Known rows, with every step that occurs:
B -> K -> J -> U -> T -> E -> Q -> H: [-26.7  -0.3 -12.5 -19.9   7.9  11.2  15.1 -34.6  25.9  11.2  27.4   2.2
 -24.6   6.7 -24.9 -31.7 -13.5  38.6  53.2  -0.5   3.4 -15.8]
H -> Q -> E -> T -> U -> J -> K -> B: [-26.5 -17.6 -17.0  -3.0 -16.2  27.5   7.7 -30.8  52.6 -12.5  11.9   7.7
 -10.1  -9.8 -17.8  -3.1 -25.3  20.9  39.7  -1.7  16.2  -2.1]
H -> Q: [ -2.9   0.8 -22.3 -10.5  -8.2 -11.5 -32.3 -27.8  11.5  13.1  31.7  -6.6
 -37.5 -43.4  -2.7 -32.2  -0.4  33.6  42.8   5.5  25.7 -27.4]
B -> K -> J -> U -> T -> E: [-10.4  23.5  21.2 -10.8   8.6  29.6   1.3 -52.6  30.1  36.0  -3.0  23.4
  -2.0   9.7 -52.1 -11.6 -29.9  19.3  45.5  19.1   0.2   3.9]
B -> K -> J: [-40.6   7.9   5.6  -7.1 -26.5 -24.6 -30.8 -37.9  27.2  40.1  11.6  16.6
 -23.6  -3.2 -25.4  21.5 -25.1  16.5  21.9 -27.2   4.6  -0.3]
H -> Q -> E -> T -> U: [ 21.4 -15.0 -43.5 -19.2  58.0  46.9 -10.8 -42.6  24.2 -34.6  13.9   0.8
 -24.3 -53.0  -7.0 -42.9  -9.0  38.0  49.8  21.4  17.8 -11.0]
Q -> E: [  0.4   8.3 -26.9  -4.9   9.8  21.5 -27.4 -44.2  17.7   2.9  20.8  -1.5
 -32.6 -51.3  -6.0 -21.4 -14.0  12.7  35.2  14.6  17.3 -11.6]
E -> Q -> G -> B -> K -> J: [-74.2 -16.3 -38.1 -21.5 -31.5 -28.9 -35.9 -21.4  22.1  50.3  21.2  14.0
 -38.2 -17.5 -19.3  40.5 -21.9  24.3  28.0 -35.9  -7.5 -11.7]
Q -> H: [ -8.4  -8.5 -31.0  -7.7  -6.6 -12.3  -9.3 -25.4  15.1  -0.8  38.7 -13.5
 -39.7 -32.3   4.9 -16.4   0.1  40.9  38.4 -12.7  25.0 -21.8]
G -> B: [-26.4  -7.7 -42.5  -9.2  -9.6  -7.9 -26.9 -27.5   9.3  26.2  13.1   6.7
 -30.7 -38.3 -16.7  27.7  -7.7  30.2  28.6  -2.8  14.1 -23.1]
Q -> E -> T -> U -> J -> K -> B: [-27.1 -19.2 -18.8   0.0  -7.8  32.2  14.9 -34.5  55.9 -11.1   6.6  13.8
  -3.7  -3.6 -26.8  16.4 -31.7  18.5  33.9  -4.0  13.5   5.3]
G -> Q -> E -> T -> U -> J -> K: [-10.2 -13.1  -0.7 -11.3  43.1  50.0  12.7 -38.4  47.7 -39.8  15.1   8.9
  -9.5  -9.0 -21.8  -2.3 -10.9  21.1  42.6  -4.9   7.0  -5.1]
H -> Q -> G: [-13.7  -8.5 -33.7 -16.3 -14.1 -13.5 -40.7 -20.6  13.7  22.4  42.0  -8.5
 -45.8 -56.1   2.8 -24.4  -6.1  35.5  48.6  -6.4  19.4 -20.1]
H -> Q -> G -> B -> K -> J -> U -> T: [-39.4   6.4   9.8 -15.9 -12.7 -18.2 -25.3 -37.5  27.9  24.3   5.6  21.5
 -22.3  -8.7 -40.8  17.1 -25.3  25.9  41.1 -16.1  -3.6  -0.3]
H -> Q -> E -> T -> U -> J -> K: [ -8.7 -14.4  -0.9  -4.0  30.2  32.0  -0.2 -39.1  52.0 -38.4  19.2   4.9
 -10.6 -13.3 -17.3 -15.6 -17.0  28.2  47.7  -4.4  10.9   1.0]
E -> T: [ 10.6 -14.7 -33.9 -15.2  49.9  19.8 -13.1 -35.3  13.7  -4.9  18.2   5.5
 -24.6 -38.7 -21.7  -9.0 -11.1  31.0  35.5  12.3  23.9 -13.2]
T -> E -> Q -> G: [-20.5 -18.7 -64.5 -25.0   8.7  23.4 -17.7 -19.8  12.7  35.1  43.5  -6.5
 -39.2 -49.7  -6.7 -32.0  -9.3  38.2  57.6  15.5  10.9 -24.2]
J -> K: [-24.2  -4.1   0.5   1.8 -26.8  -6.8 -10.6 -28.3  32.2   3.4  22.2  -2.2
 -21.3 -16.7 -26.8  11.8 -13.6  19.8  33.3  -6.3  21.1 -19.3]
U -> T -> E -> Q -> H: [-11.0  -1.9 -45.6 -21.1  25.4  33.3  16.3 -27.2  11.6   2.6  43.0 -18.6
 -34.7 -29.9  -6.3 -52.5   4.2  46.0  60.6  23.2  14.8 -35.4]
K -> J -> U: [ -2.2 -16.5   6.5  -6.4   7.3 -29.7 -12.9 -43.0  27.0  12.7   8.4  25.4
 -14.3  -5.7 -32.7  -4.4 -30.8  24.3  28.1 -16.5  16.8   8.6]
B -> K: [-24.1  12.7 -11.9  -4.4 -27.7  -9.2 -32.7 -30.3  23.3  26.8  15.7   4.7
 -28.1 -15.0 -22.5  23.4  -8.1  23.7  32.1  -9.2  12.0 -16.4]

Rows:
[ 17.5  14.3  -2.2 -10.0  30.1  45.5   7.7 -48.6  20.4  18.4   6.4  12.4
  -5.6 -15.7 -44.7 -32.9 -18.7  29.8  55.1  40.4  13.4 -10.5]	J -> U -> T -> E
[  1.0  -9.4 -35.1 -19.6  31.6  26.2  22.1 -30.3  16.6  -8.1  35.9  -8.9
 -28.0 -18.3 -16.3 -53.0  -0.9  48.7  63.7  21.4  16.5 -27.9]	J -> U -> T -> E -> Q -> H
[-44.5   1.5 -38.6 -22.4 -12.0  24.2 -16.4 -26.2  22.3  38.4  11.5  12.7
 -25.4 -14.3 -40.6  25.0 -13.7  32.9  53.1   8.3  -7.3 -20.5]	J -> U -> T -> E -> Q -> G -> B -> K
[ 15.7   7.0   8.1  -5.3  28.4   8.5  -1.0 -44.8  23.6  -5.7   8.2  12.4
 -10.6 -15.9 -44.7 -10.7 -16.9  31.8  46.6  18.5  17.8  -6.4]	J -> U -> T
[-38.4 -14.0 -53.8 -15.3 -14.1  -8.5 -35.8 -20.5  12.4  34.7  23.6   4.5
 -38.9 -49.9 -10.8  32.3 -11.8  33.5  34.1 -12.5   8.7 -17.8]	Q -> G -> B
[-18.2  -4.8 -49.7 -26.0  23.8  37.6  -6.5 -25.9  14.4  29.3  39.8  -6.5
 -32.4 -45.6 -18.9 -36.2 -10.2  37.9  64.4  28.8   6.3 -22.6]	U -> T -> E -> Q -> G
[  5.1  12.0  11.5 -12.1  31.5  30.9   9.7 -54.4  24.0  25.9   2.3  21.6
  -1.9  -4.9 -46.7 -32.3 -30.3  23.4  48.1  27.2   7.7   3.4]	K -> J -> U -> T -> E
[-15.3  13.9  30.5  -6.1   6.0 -10.0  -6.5 -49.5  33.9  12.9  -1.5  25.4
  -6.8   9.8 -52.9  10.2 -29.7  21.0  35.7  -6.5   3.6   6.6]	B -> K -> J -> U -> T
[-35.2  14.7  -0.1 -20.5 -12.2  18.6 -17.1 -40.3  24.4  47.3   3.9  19.4
 -17.9  -8.8 -40.5  -4.3 -25.5  24.3  50.9   7.5  -7.4  -5.5]	H -> Q -> G -> B -> K -> J -> U -> T -> E
[-22.0 -18.1   6.6   4.1  -4.4   1.3   6.1 -31.1  54.3 -10.8  18.2   8.7
  -2.6   8.1 -27.5  21.2 -17.8  37.6  41.4 -21.0   9.6   3.2]	T -> U -> J -> K
[-62.9 -12.1 -58.6 -19.7 -36.6 -12.0 -41.5 -12.9  17.5  38.8  25.1   3.0
 -44.1 -32.1 -16.2  44.8  -5.6  32.1  37.4 -20.2  -0.9 -28.1]	E -> Q -> G -> B -> K
[ -8.2 -10.3 -56.2 -20.0  16.8  29.6  -5.7 -27.8   9.7  27.7  32.9  -5.5
 -30.2 -36.1 -13.1 -40.5  -4.1  35.1  53.7  28.9  16.6 -32.9]	T -> E -> Q
[-68.3   4.4 -28.2 -25.5 -12.0  11.9 -19.0 -31.2  21.1  59.0  14.7  13.6
 -26.7 -12.3 -33.2  19.6 -23.9  22.0  41.6  -6.1 -15.0 -10.5]	U -> T -> E -> Q -> G -> B -> K -> J
[-17.7 -22.4 -55.0 -16.5   6.4 -12.5  -3.0 -16.6  12.0  -7.1  50.4 -19.4
 -46.8 -35.8   8.2 -30.7   6.4  48.5  46.5  -8.7  23.3 -35.1]	E -> Q -> H
[ 13.7 -18.2 -27.2 -10.1  73.6  42.4   0.6 -46.5  40.4 -25.7  13.5  16.0
  -8.6 -21.8 -15.4 -10.6 -20.1  37.9  45.1   3.1   8.1  13.7]	Q -> E -> T -> U -> J
[ -1.1 -17.7 -16.9  -4.2  27.4   1.8  -3.9 -35.6  40.4   0.5  18.5  13.7
  -7.4  -7.3 -16.2   6.1 -15.4  50.2  44.3 -11.6   8.9   6.8]	T -> U -> J
[-33.6  -3.4 -17.9 -24.6   7.4  16.1  -7.9 -32.5  28.7  36.0  22.9  13.5
 -22.1  -9.9 -37.7 -15.8 -27.0  28.9  56.6   3.5  -5.5  -3.3]	B -> K -> J -> U -> T -> E -> Q -> G
[-23.3 -26.4 -59.8 -21.2   7.4  -8.5 -25.5 -14.5  14.6  19.4  46.5  -6.8
 -44.7 -51.0  -4.4 -14.2  -7.4  39.6  49.4  -4.3  15.0 -23.4]	E -> Q -> G
[-36.9  12.8  -2.0 -17.3  -4.5  24.1  -9.5 -43.9  27.1  49.4  -1.9  25.5
 -11.0  -3.1 -49.0  15.3 -31.5  21.4  44.9   6.3  -9.9   4.4]	Q -> G -> B -> K -> J -> U -> T -> E
[ -7.7  -6.4 -17.7 -20.9  38.6  27.2  12.6 -42.4  19.4  20.1  17.0  12.9
 -12.2 -10.1 -40.2 -45.3 -21.8  30.4  55.2  28.3   6.5 -12.5]	K -> J -> U -> T -> E -> Q
[-46.6  -9.8  -2.3   7.2 -59.3 -15.9   0.5 -22.5  46.4  28.1  18.5   9.7
 -11.4   8.2 -26.2  32.0 -26.6  16.7  27.0 -17.5  19.0  -6.8]	U -> J -> K -> B
[  9.3 -28.1 -24.6 -10.7  66.9  22.5   2.8 -37.3  38.8 -16.2  15.3  17.9
  -4.7  -9.6 -22.4   1.6 -17.0  49.9  45.4  -4.9  11.4   9.7]	E -> T -> U -> J
[-39.6   1.3 -21.9 -22.1   9.2  21.8   1.6 -38.6  20.8  36.3   4.5  19.7
 -14.2   2.2 -47.0   0.0 -19.5  27.6  47.7  14.1  -6.1 -16.9]	G -> B -> K -> J -> U -> T -> E -> Q
[ -5.7 -11.5 -41.2 -24.1  30.2  32.4  -1.0 -28.9  19.4  18.0  32.0   3.2
 -25.4 -33.3 -29.3 -36.8 -15.6  39.4  67.1  26.6   8.3 -16.1]	J -> U -> T -> E -> Q -> G
[ 14.1  -0.9 -34.3 -16.7  51.1  36.7 -27.2 -42.6  12.8 -19.0  23.6  -2.9
 -36.9 -60.6  -3.8 -47.2  -7.7  18.3  42.2  24.0  23.4 -18.4]	H -> Q -> E -> T
[-48.4 -19.6 -29.8 -22.1 -18.4  -7.5 -21.2 -30.0  25.8  46.4  10.6  26.2
 -24.1  -3.1 -34.6  18.4 -29.0  26.3  39.2 -16.9  -6.2  -3.2]	T -> E -> Q -> G -> B -> K -> J -> U
[-67.9  -2.0 -17.3 -17.5 -46.2 -34.9 -49.5 -26.2  21.6  52.2  17.5  12.7
 -39.2 -21.1 -13.5  31.5 -20.8  20.6  25.9 -38.4  -3.6  -7.7]	H -> Q -> G -> B -> K -> J
[ -6.3   4.5 -40.8 -21.2  36.3  44.1   6.3 -33.7  11.2  21.3  29.3  -5.6
 -22.2 -32.2 -26.8 -45.5  -4.1  35.9  60.9  42.8  11.4 -32.4]	U -> T -> E -> Q
